What can hang from each mark
nepa: gonomal sevotam
vebu: sevotam
fono: gonomal vonasa
vonasa: fono tubo
fafun: vonasa
sevotam: fafun nepa
nuvu: forob vebu
forob: nuvu
tubo: nuvu vonasa

Each row was made from one small tree. The marks that hang from a mark follow it in brackets, in alphabetical order. Every link used is in the known rows. Write each row's tree.
In the rows, 128 means zero.
Known rows
fafun{vonasa}: [181  63 151 161 187 121 145 107 131 150 141 113 165  83 135 106 129 119
 124 140 108 120 144 119  55]
nuvu{forob}: [148  66 157 159 181 127 142 123 142 152 149  91 167 104 103  97  98 123
 115 173 108 137 135 118  78]
nuvu{forob vebu{sevotam{nepa{gonomal}}}}: [125  83 154 159 156  99  84 105 146 159 106 155 169 115 137 120 108 160
 110 193 102 147 156 143  70]
tubo{nuvu}: [168  78 173 154 184 117 132 116 109 150 154  89 166 108 108 118 117 113
 144 152 111 145 134 124  85]
vebu{sevotam{fafun nepa{gonomal}}}: [160  67 151 151 136 118  85 101 130 154 123 161 159 119 131 127 147 197
 106 194 115 128 161 153  61]
sevotam{fafun{vonasa{fono}} nepa}: [165  64 113 166 146 129 138 123 152 155 123 129 161  95 135 114 130 130
 138 177 121 118 174 134  39]
nepa{sevotam}: [179  62 153 161 174 146 173 128 133 152 170 110 169 108  96 101 136 127
 123 150 112 121 145 126  64]
fafun{vonasa{fono{gonomal} tubo}}: [157  78 107 170 146 152 155 126 148 145 140 129 164 116 146 127 144 108
 123 134 116 107 145 106  60]
nepa{gonomal sevotam{fafun}}: [183  72 148 161 168 144 183 124 135 156 158 140 156 125  96 111 132 140
  95 171 112 103 148 135  71]
tubo{nuvu{forob vebu{sevotam}} vonasa}: [129  92 181 156 174  92  80 106 117 147 107  91 160 116 103 107 102  85
 151 164  99 197 140 122 108]
tubo{nuvu vonasa}: [155  75 181 149 179 125 122 110 110 141 160  88 167 122  93 111 148  96
 150 155 111 160 132 110  87]
fafun{vonasa{fono{gonomal}}}: [172  69 110 171 153 149 156 115 146 149 139 132 168  94 144 104 128 107
 122 148 120 101 155 118  58]
nuvu{vebu{sevotam{nepa}}}: [148  72 158 162 146 103  80 110 122 151 103 147 166  98 141 118 138 165
 148 169 111 157 164 144  63]
tubo{nuvu{forob} vonasa}: [133  80 175 148 186 121 120 114 130 146 156  69 166 124  77 101 115  77
 140 173 106 170 127 111 100]
fono{vonasa}: [152  58 145 157 173 121 131 124 117 146 144 128 165 106 134  96 143 154
 114 150 111 136 137 102  66]
vebu{sevotam}: [178  58 167 156 157 121  97 107 117 145 134 115 163 100 130 108 141 150
 126 150 112 141 144 132  67]
vebu{sevotam{fafun}}: [176  61 161 158 147 122  99 115 112 150 115 119 150 103 122 110 129 152
 124 165 113 147 151 141  73]
sevotam{fafun{vonasa} nepa}: [159  67 135 158 167 116 120 111 138 156 126 125 162  86 127 120 138 154
 131 183 115 129 163 138  48]
vebu{sevotam{fafun{vonasa{tubo}} nepa}}: [151  73 137 152 147 106  81 111 131 150 105 132 156 102 140 147 155 172
 128 165 112 145 156 140  51]
sevotam{fafun}: [173  64 159 162 165 133 140 127 119 151 134 109 153 107 106 106 121 136
 126 170 115 130 142 128  74]
forob{nuvu}: [169  67 177 166 176 118  99 131 143 145 146  98 154 104 117 112 110  98
 133 153 113 142 142 119  69]
tubo{nuvu{forob} vonasa{fono}}: [136  78 151 155 168 133 134 122 146 145 153  71 167 129  82  98 111  62
 147 171 112 162 136 104  90]

Write each row's tree
[116  80 147 163 148  95  74 121 138 161  84 127 156 101 119 112  95 159
 135 206 109 172 165 152  81] : nuvu{forob vebu{sevotam{fafun nepa}}}
[179  73  94 176 146 159 181 132 154 157 138 131 159  99 118  99 122 101
 115 160 120 100 169 134  64] : nepa{sevotam{fafun{vonasa{fono{gonomal}}}}}
[119  92 131 153 165 123 114 132 108 146 153 125 165 133 127 134 145 144
 114 148 111 152 121  98  97] : fono{gonomal vonasa{tubo{nuvu}}}
[117  99 154 160 187  91 120 134 100 149 117 119 161 128 132 133 127 118
 141 129 101 170 121  94  97] : fono{vonasa{tubo{nuvu{vebu}}}}
[162  63 140 157 151 104  84 102 130 154 110 136 158  80 144 122 140 172
 126 180 112 141 168 152  48] : vebu{sevotam{fafun{vonasa} nepa}}
[146  76 163 166 169  99 102 116 129 153  99 110 161  98 128  96  87 124
 127 164 102 164 146 130  84] : nuvu{forob vebu{sevotam}}
[137  81 163 171 142  86  25 129 138 153  84 135 145  96 132 124 105 132
 149 186 113 178 174 151  70] : forob{nuvu{vebu{sevotam{fafun nepa}}}}
[114  99 121 162 152 141 129 138 145 150 149  86 168 142 101 131  98  92
 130 167 115 139 128 109 100] : vonasa{fono{gonomal} tubo{nuvu{forob}}}
[146  80 135 158 141 155 125 120 128 142 156 103 167 133  98 105 146  78
 151 161 122 144 144 109  90] : tubo{nuvu vonasa{fono{gonomal}}}
[141  94 135 171 148 143 119 123 121 145 127 121 165 129 108 107 128  61
 162 154 117 156 150 110 100] : tubo{nuvu{vebu} vonasa{fono{gonomal}}}
[165  78 181 174 163  92  55 120 130 145 101 124 150  95 144 114  99  97
 144 143 106 173 154 133  77] : forob{nuvu{vebu{sevotam}}}
[124  93 165 151 186 116 128 128 131 150 152  72 164 133  95 136 101 107
 132 158 104 161 116 110  96] : vonasa{tubo{nuvu{forob}}}
[184  64 124 170 158 129 159 126 139 153 121 114 154  92 133 103 114 108
 130 155 117 115 157 124  53] : sevotam{fafun{vonasa{fono}}}
[145  78 169 168 150  87  31 120 142 149 101 136 157  94 144 125 114 131
 151 168 112 174 167 142  64] : forob{nuvu{vebu{sevotam{nepa}}}}
[171  84 135 161 179 133 189 122 142 154 147 141 154 126 115 138 145 133
  93 142 103 102 140 125  60] : nepa{gonomal sevotam{fafun{vonasa{tubo}}}}
[153  78 160 160 149 108  84  97 126 153 111 175 168 114 150 127 143 173
 122 171 109 136 161 143  62] : nuvu{vebu{sevotam{nepa{gonomal}}}}
[188  67 137 164 184 129 180 123 134 157 143 116 156  87 106 105 122 118
 116 154 110 119 158 135  59] : nepa{sevotam{fafun{vonasa}}}
[151  83 146 171 176  88 109 110 131 159  70 122 150  79 143 102  75 115
 126 167  97 165 155 141  81] : nuvu{forob vebu{sevotam{fafun{vonasa}}}}
[125  92 151 165 171 116 132 128 139 148 123  84 165 126  92  99  93  45
 158 161 106 177 142 105  99] : tubo{nuvu{forob vebu} vonasa{fono}}
[176  62 118 162 129 115  97 110 146 154 103 133 160  90 151 118 137 152
 136 177 120 134 177 148  38] : vebu{sevotam{fafun{vonasa{fono}} nepa}}
[156  87 146 159 159 131 141 134 125 144 152  87 164 139 111 137 128 100
 150 135 118 139 128 107  80] : vonasa{fono tubo{nuvu}}
[155  72  90 167 130 146 127 120 154 158 122 144 163  98 134 116 135 138
 128 192 126 108 178 138  52] : sevotam{fafun{vonasa{fono{gonomal}}} nepa}
[149  77 117 168 132 160 147 135 143 142 149 121 164 135 128 126 145 124
 127 145 122 114 139 107  73] : vonasa{fono{gonomal} tubo}
[129  96 158 157 168  80  70 122  92 146 100 126 158 123 151 136 134 139
 139 127 100 185 128 107  92] : fono{vonasa{tubo{nuvu{vebu{sevotam}}}}}
[193  70 115 171 164 142 199 123 156 158 145 150 156 114 124 110 125 106
 101 155 113  90 163 133  51] : nepa{gonomal sevotam{fafun{vonasa{fono}}}}
[152  70 149 153 154 129 129 114 135 157 142 154 161 124 112 126 146 176
 109 196 117 116 156 140  57] : sevotam{fafun nepa{gonomal}}
[190  74 140 163 184 131 188 113 143 159 148 146 158 105 114 114 127 129
  90 158 105  97 155 136  59] : nepa{gonomal sevotam{fafun{vonasa}}}
[128  75 124 157 155 138 124 131 120 143 141 143 164 130 136 124 163 162
  98 149 112 133 130  96  82] : fono{gonomal vonasa{tubo}}
